Each row comes from the steps of one walk. Every step used is in the known rows, and no mark comes twice. Write the walk behind each row, first mark first.
Known rows
f, c, k: [  1   3 -24  -2  37  -1   9   5  -2  34 -10 -11   7 -16  38  -1  23  19
 -18   3  -9 -14   7  17   8   6]
d, f, c: [ -7   2 -32   0  30 -21  -7  -7  -8   7   6 -16  -5  -5 -16  25 -28  30
  35   1   8  -5  28 -11  16   1]
n, k, d: [-12  -5  15  -8  -6 -11  20  -3  20  11   6   2  25  -1  19 -33  -1 -26
 -17 -24  -2  10  19 -18 -40 -13]
c, k, d, g: [ -4  -3  -8 -17  -5  29  12 -10  -3  -4  -3   2   1 -22 -24 -26  -8  -8
 -25  -7   9  -7 -12  21 -39  -2]
c, k, h: [-16  -3   6  -7  -2  14   2  13  44  -4  -8  -4  -1 -25  47 -25  10 -13
 -31   1 -27  -8 -40   9 -15  13]
k, c: [-21  -3   3 -12   3   4   6  14  12 -16   7   1 -11  10  18  39  -5 -21
 -17 -17 -28   3 -30 -13  53   5]
d, g: [ -3   5  -9  -1   1  27  -5  -9  -4 -12  12  -5 -21   6 -50  12 -17  11
  -5 -35 -18 -24  -2  -6 -39 -12]
f, c, k, d, g: [  1  -4 -21 -25  14  20  13 -12  -5   6  -5  -6   5 -21 -22 -19  -7   2
 -20  -4  19   0   3  20 -14   3]
h, k, c, f, d: [ 20  -4  38  -5   7 -24  -4  29  -8  18  -6   8  11  15   5   2  17  -8
  10 -12  19  22  26 -17   6   0]
c, k, d: [-12  -4   1 -12   3  10  19  10  17   7  -8   3   6 -26  42 -44   7 -22
 -32   7   3   3 -19  16 -29   4]
d, f, c, k, n: [-11  -2 -19 -14  18 -12   0  -3  25  13 -16  -8  30  -8  31 -20  -6   1
  -7  24   4  -7 -11  20   3  10]
h, k: [-16   3  11  15 -21   7  -7   6  14  19  14  -3  -6   7   2 -46  19  -4
 -21 -47 -27  -9  37 -33 -34 -23]
h, k, x: [-17 -10  16 -13 -43  27 -14  11  -9  10   6  -5   1 -33   6 -47   8 -25
 -25 -28 -20   0  10 -35 -16  -3]
f, d, g: [  4   2  22  -2  27  18 -11   6 -10   4  10   0 -17   6 -43  13 -24  19
   4 -31   7  -6  28 -10 -51  -5]
h, k, c, f: [ 18  -2  -1  -9 -33 -18   3  11  -5   0  -8   5  14  14  -8  -1  34 -25
   2 -13  -8   4 -10  -9  31  -6]
h, k, c, f, d, g: [ 22  -3  22 -12  -5   1  -7   4 -23   8  -1   5   7  10 -53   6   3   3
   9 -23  23   9  29  -6 -13  -6]
g, d, k, h: [-27  -1  -8  13 -16  13 -32 -17  38 -26  16   1 -19  10  28  -6  -8   6
 -12  16 -13   1 -19  -8 -28  11]
h, k, d: [-21  -7  12  -8 -21   5   5   9  27   6   9   2   1  -5  16 -73   5 -28
 -26 -32   0  13  24 -26 -31 -12]
f, d, g, c: [  4   7  15  19  11  21  -2  -3  -2 -14  13   5 -28  26 -30  13 -16  14
   4 -30 -12   7  18  -3  49  -2]
c, f: [ 27   5  -9   3  -8 -13  -2  12  -1  -7  -6   0  -5  14 -12   1  19  -4
  17 -10 -15 -18 -18  -4 -31  -7]
f, d, k, c: [-14  -5  24  -2  19  -2   3   9 -10   4   5   2  -1  14  22  47  -2   3
  -8  24  10   8  -5  -9  37   7]
d, f, c, k: [ -1   4 -28   4  26 -12   8  -8 -17  28 -12 -12  14 -29  15   7   5  26
   7  24   7 -12  13  25   5   2]
g, c, f, d, k: [ 23   6  20  29  10 -10  -3  -2 -21  10  -3   4  -4  28   3  14  15  27
  20  36  20  -1  18   0   0  -2]
k, d, g, c: [ -4   2  -7   6 -14  28   9 -13  10 -31  12   4 -24  16 -28 -10 -17  -9
 -10 -25 -14   9  -7   4  58  -2]
n, k, d, f: [-14  -2   5   2 -21 -23  12 -18  -4  -1   3   0  28 -21 -19 -15 -31 -10
  26   9  18   5  21  -5 -43 -17]

Which walk is each row?
[ 17   1 -20   3 -26 -15 -12 -13 -17 -17  -2  10   3  26  -2  36  21  -5
  11  30   4   5 -27  11  22   4]  g, d, k, c, f
[-20   9 -24  28 -18  -7 -36 -29  -6 -26  21   8 -20   0 -23  14 -42  16
  34   5  -1  -1  15   2 -44  -9]  g, d, f
[ -4   4  27  23  28   2  -6   3 -11  19   8  -1  -8  14  13  13  -2  31
   4  23  14 -10  26 -13 -49  -5]  f, d, k
[ -8  -6 -14 -20  26  -1  18   8  14  19 -11  -4  10 -24  43 -36   8  -9
 -25   9  15  11   1  13   3  12]  f, c, k, d
[ 21  -1  -7 -13 -13 -16   5  14  -4 -16  -9   4   4  15  -4  30  17 -21
  10  -1 -11  -1 -40   0  34   3]  k, c, f
[ -5  -9 -15 -23  -6  12  -3   0 -34  18 -16 -11  17 -63  17  -4  -4  -2
  -5  30   7  -1 -10  11  15  17]  d, f, c, k, x
[-14  -5 -15 -13  11  -5  -1   2  28   4 -12 -13  10 -33  31 -10  -3   5
  -2  19  -2   0 -18  12  14  17]  d, f, c, k, h
[-21  -2   5   3  -7  13  -9  -1  37 -17   6  -8 -11   0  25  -5  -3   1
 -12  16 -16 -12 -30 -14 -21   8]  d, k, h
[-13  -5 -23 -10  11 -23  -2  -8  -1  14   5 -13   8 -14 -12 -23 -20  11
  23   0  29  16  47 -16  14  -3]  h, k, d, f, c
[ 26  -4  40  -7  17 -36   5  21 -13  22  -9   8  27  17   7  28  14  -7
  18  -8  18  20  22 -12   0   0]  n, k, c, f, d
[-12   1  -7   9 -19  -4  15 -14  -4 -12  -6   4   6 -30   1 -23 -22  -7
  15  35  16   6  -9  27  14  -2]  g, c, k, d, f
[  0   9  -9  20 -10  28   2 -15   3 -27  15   2 -30  24 -36  12 -11   7
  -3 -33 -32  -8  -5   1  58  -6]  d, g, c
[-24   0 -14   8 -10   6 -16 -20  -4 -18  17   9 -11  23  20  45  -1  -1
 -13  21  -7   8 -16   1  38   6]  g, d, k, c
[ 21   0 -10  -5 -18 -16   7   1 -18  -9 -10   2   9  18  -5  36  25  -9
  12  30   3  -6 -36   6  30   1]  d, k, c, f
[ 21   4  21  20  16 -12  -5   4 -22  17  -4   1   3  18   2  12  14  27
  20  35  25 -10  19  -5 -50  -4]  c, f, d, k
[  8   7   9  19   9  22  11  -5 -11  12  -6   5  -4  -5   3  -4  14  14
 -19   0  -8  -4   5  31  31   1]  f, d, g, c, k
[ 28   2  31   4  26 -21  -9  28  -5  13  -6   5  -4  15   2   5   5   8
  22  -9  13   4  20 -13 -44   1]  c, f, d
[-20  -2  -1   0  -2   6   8  -4  -5  -8   7  -1  -4  13  17  45   4  -4
 -14  21 -10  -5 -28  -6  46   2]  d, k, c
[ 22  -3  33 -10  23 -25  -3  31  -7   7  -7   8   3  16   7  27   4  -7
  17  -3  17  17   4 -10   7  10]  k, c, f, d
[ 36   9 -17  13 -25   2   2  -9 -12 -24  -4   4 -13  27 -46  10  13   1
  20 -13 -14  -9 -17  12  39  -6]  d, g, c, f
[ -7  -3  -6 -17  -5  26   3  -7   6 -18   8   0 -12  -5 -41 -18 -25  -8
 -13 -25   4  -4  -6  -3 -39  -3]  k, d, g
[ 31   8 -11  18 -17  -9   4   4   1 -19  -5   5 -13  29  -9   4  22  -6
  19  -8 -23  -5 -20   5  46  -3]  g, c, f
[-17  -3 -26  -5   4  -5 -21 -12  29  -5  -3  -5   3 -26  34 -10  -7   8
  -2  20   1  11 -10  18   6  20]  g, d, f, c, k, h
[-17  -2  -5  -1 -12  -8   1  -6   3 -19   4   1  -1 -22 -18 -16 -42  -8
  26  15  16   2  -3  -2 -33  -7]  k, d, f
[ 27  -3  24 -13   4  -8   2  -2 -28  12  -4   5  23  12 -51  31  -1   5
  14 -18  21   8  26  -1 -18  -8]  n, k, c, f, d, g
[ -2   9  -5  26   0  15  16  -1   5   7  -6   3  -8  -3  37 -10  26   2
 -24   1 -33 -11 -17  27  45   0]  g, c, k
